Each row was made from one small tree. The marks that hang from a mark follow it in brackets, in the order of their numbers. Every link used is in the known rows. Write each row's tree.
Known rows:
J96(J371 J766): [  1.5  25.7  25.6  -0.9  23.3  -7.2  -0.5  -4.3  -4.1  -6.9 -21.0  -0.7
   4.8  35.4  17.6  -1.3]
J766(J96(J371) J310): [  4.2  25.9  27.4   7.4   8.4   2.4 -17.1 -14.9  -3.0  38.8 -19.6   3.8
   9.7  45.0 -20.5  -2.8]
J15(J371 J766(J96)): [  5.5  31.2  37.3  12.4  22.3  -1.8  -1.0 -13.9 -11.2 -11.7 -19.2  -0.4
   9.5  40.3  11.6  -4.7]
J15(J766(J96(J371) J310(J362))): [  7.3  37.3  32.7  10.1   6.1  -1.5   0.4 -12.0  -6.1  21.3 -20.2   1.4
  10.8  41.0  -0.5  -6.4]
J371(J96(J766(J15 J310(J362)))): [  4.5  31.7  17.4  13.6  -5.6  13.5  -0.5 -21.0  -5.4 -10.4 -16.8  -1.3
   8.8  40.7  -0.7  -9.9]
J780(J371(J96(J766(J15 J310)))): [  5.6  19.4  17.2   3.2  30.4  18.6  -1.4 -15.2  -9.5   7.9 -16.2 -12.2
   7.4  41.9   0.1  -0.4]
J371(J96(J766(J15 J310))): [  2.7  22.8  17.5  12.7  -3.1  13.3  -2.3 -20.8  -2.5   5.2 -16.9  -2.0
   8.8  41.3   1.8  -3.4]
J766(J15(J371) J310(J362)): [  6.3  36.9  24.0   5.5  10.4   0.3 -16.8 -19.5 -14.6 -17.4 -26.3   4.1
   5.4  47.5  -6.4 -16.1]
J310(J362 J766(J15 J96)): [  5.9  34.7  18.9  12.5 -30.2   8.4 -16.0 -28.5 -22.9 -73.8 -20.6  -0.4
   9.7  43.1 -44.7 -27.0]
J780(J371): [  0.1  23.6  27.3  -1.9  29.3  13.1  -5.6 -18.6 -15.5  -9.1 -23.9  -6.2
   0.2  41.7 -22.6 -11.4]
J96(J371 J766(J310(J362))): [  3.8  33.9  26.1  -0.6  18.1  -7.0  -0.9  -5.3  -4.0  19.1 -21.4   0.7
   5.9  37.3  13.0  -4.6]
J780(J371(J96(J766))): [  2.7  21.2  25.4   5.2  38.8  19.4   3.6 -13.4 -10.3  -4.2 -15.5 -10.9
   4.5  37.0   1.1  -3.3]
J15(J371(J96(J766(J310)))): [  2.9  26.4  31.0  13.0  35.8   6.5  -6.2 -11.6  -2.7  23.6 -17.0  -0.3
   6.1  39.2  25.3  -1.8]
J310(J362(J780) J766(J15(J371(J96)))): [ 11.4  36.5  24.9   8.9  10.5  10.4 -23.1 -19.2 -21.2 -68.2 -23.5 -19.0
   5.6  42.7  -0.8 -18.7]
J310(J362(J780)): [  2.5  39.8  28.6   2.7  -7.2   7.1  -8.0 -24.5 -15.3 -30.0 -26.4 -15.5
   1.0  40.7 -25.7 -17.1]
J780(J371(J96)): [  2.6  22.2  27.4   7.3  37.2  24.5  -6.0 -18.8 -11.1  -4.9 -19.6  -5.4
   2.1  41.2 -13.6 -10.6]
J15(J371 J766(J96 J310)): [  6.3  30.3  37.2  11.9  20.0  -2.2  -3.9 -14.7  -7.1  31.6 -19.6  -0.8
  10.4  42.8  10.4  -1.9]

Write each row's tree:
[  1.6  24.0  25.2  -1.9  20.6  -6.9  -3.2  -4.5  -0.1  35.3 -21.4  -0.9
   5.7  38.2  16.7   1.9]	J96(J371 J766(J310))
[  5.5  34.4  32.9  14.5  33.7   6.6  -4.3 -11.8  -6.7   8.9 -17.1   0.6
   6.0  38.6  23.2  -7.5]	J15(J371(J96(J766(J310(J362)))))
[ 13.0  36.0  18.8   2.6  -3.0   1.0 -21.2 -16.4 -11.9  -5.6 -20.7 -15.5
  13.1  48.7 -22.4  -2.0]	J766(J15 J96(J371) J310(J362(J780)))
[  4.7  34.5  28.0  -4.3  15.4  11.7  -9.9 -20.9 -14.7  22.5 -25.5 -21.4
   1.3  44.0 -25.6 -10.0]	J766(J310(J362(J780(J371))))
[  9.4  21.4  19.3  -3.6  26.8  17.3  -6.6 -15.8 -10.2  11.8 -18.1 -34.1
   7.3  42.9  -0.2   6.8]	J362(J780(J371(J96(J766(J15 J310)))))
[  6.6  33.6  28.2   3.4  22.0  21.1 -10.6 -21.0 -10.9  24.9 -22.0 -21.2
   2.7  43.5 -17.9  -8.6]	J766(J310(J362(J780(J371(J96)))))
[ 10.5  40.5  38.1   8.4  18.4  -1.7  -4.7 -14.1 -11.9  17.7 -20.3 -16.4
  10.4  42.5   9.1  -1.6]	J15(J371 J766(J96 J310(J362(J780))))
[ 12.1  35.6  19.8   3.2  -8.7   2.5 -24.0 -16.8 -21.3 -65.0 -21.6 -20.5
  11.0  43.4 -24.1 -13.6]	J310(J362(J780) J766(J15 J96(J371)))
[  7.9  35.2  24.2  14.8   9.6  10.2 -19.4 -19.7 -20.2 -72.4 -22.5   2.0
   5.6  42.1  -3.4 -25.9]	J310(J362 J766(J15(J371(J96))))
[  2.0  23.9  17.7  12.9  -1.9  13.1   0.4 -20.3  -5.7 -33.1 -16.5  -1.7
   8.2  39.1   2.8  -7.1]	J371(J96(J766(J15)))
[ 12.1  37.1  24.2   6.3  -2.4   3.1 -24.7 -21.0 -26.3 -71.5 -21.2 -21.3
  10.6  44.4 -22.3 -15.8]	J310(J362(J780) J766(J15(J371) J96))
[  6.8  38.5  32.5   8.8 -14.9   5.2   1.6 -23.0  -9.9  20.0 -20.8 -17.0
   9.8  41.6 -15.5  -5.2]	J15(J766(J96 J310(J362(J780))))
[  7.9  28.2  18.2   4.3  28.0  19.1   0.7 -15.3 -13.1  -7.2 -16.3 -11.2
   7.3  41.3  -2.0  -6.3]	J780(J371(J96(J766(J15 J310(J362)))))
[  8.1  22.2  18.9  -3.2  28.9  17.5  -4.2 -15.6 -13.1 -22.5 -18.0 -34.0
   6.7  40.9   0.5   4.4]	J362(J780(J371(J96(J766(J15)))))
[  5.4  20.3  18.8   3.5  32.0  18.6   1.0 -14.9 -12.7 -26.7 -16.1 -12.2
   6.9  39.8   1.0  -3.4]	J780(J371(J96(J766(J15))))
[  7.2  27.6  23.2  10.8   7.7   1.8 -18.2 -20.7 -15.8 -46.3 -19.1   1.6
  11.6  47.1 -17.6  -8.3]	J766(J15(J371) J96)
[  9.4  35.1  18.3   8.0  -3.7   1.4 -18.0 -16.6 -10.9  -9.8 -20.0   3.4
  13.0  48.0 -23.6  -9.2]	J766(J15 J96(J371) J310(J362))
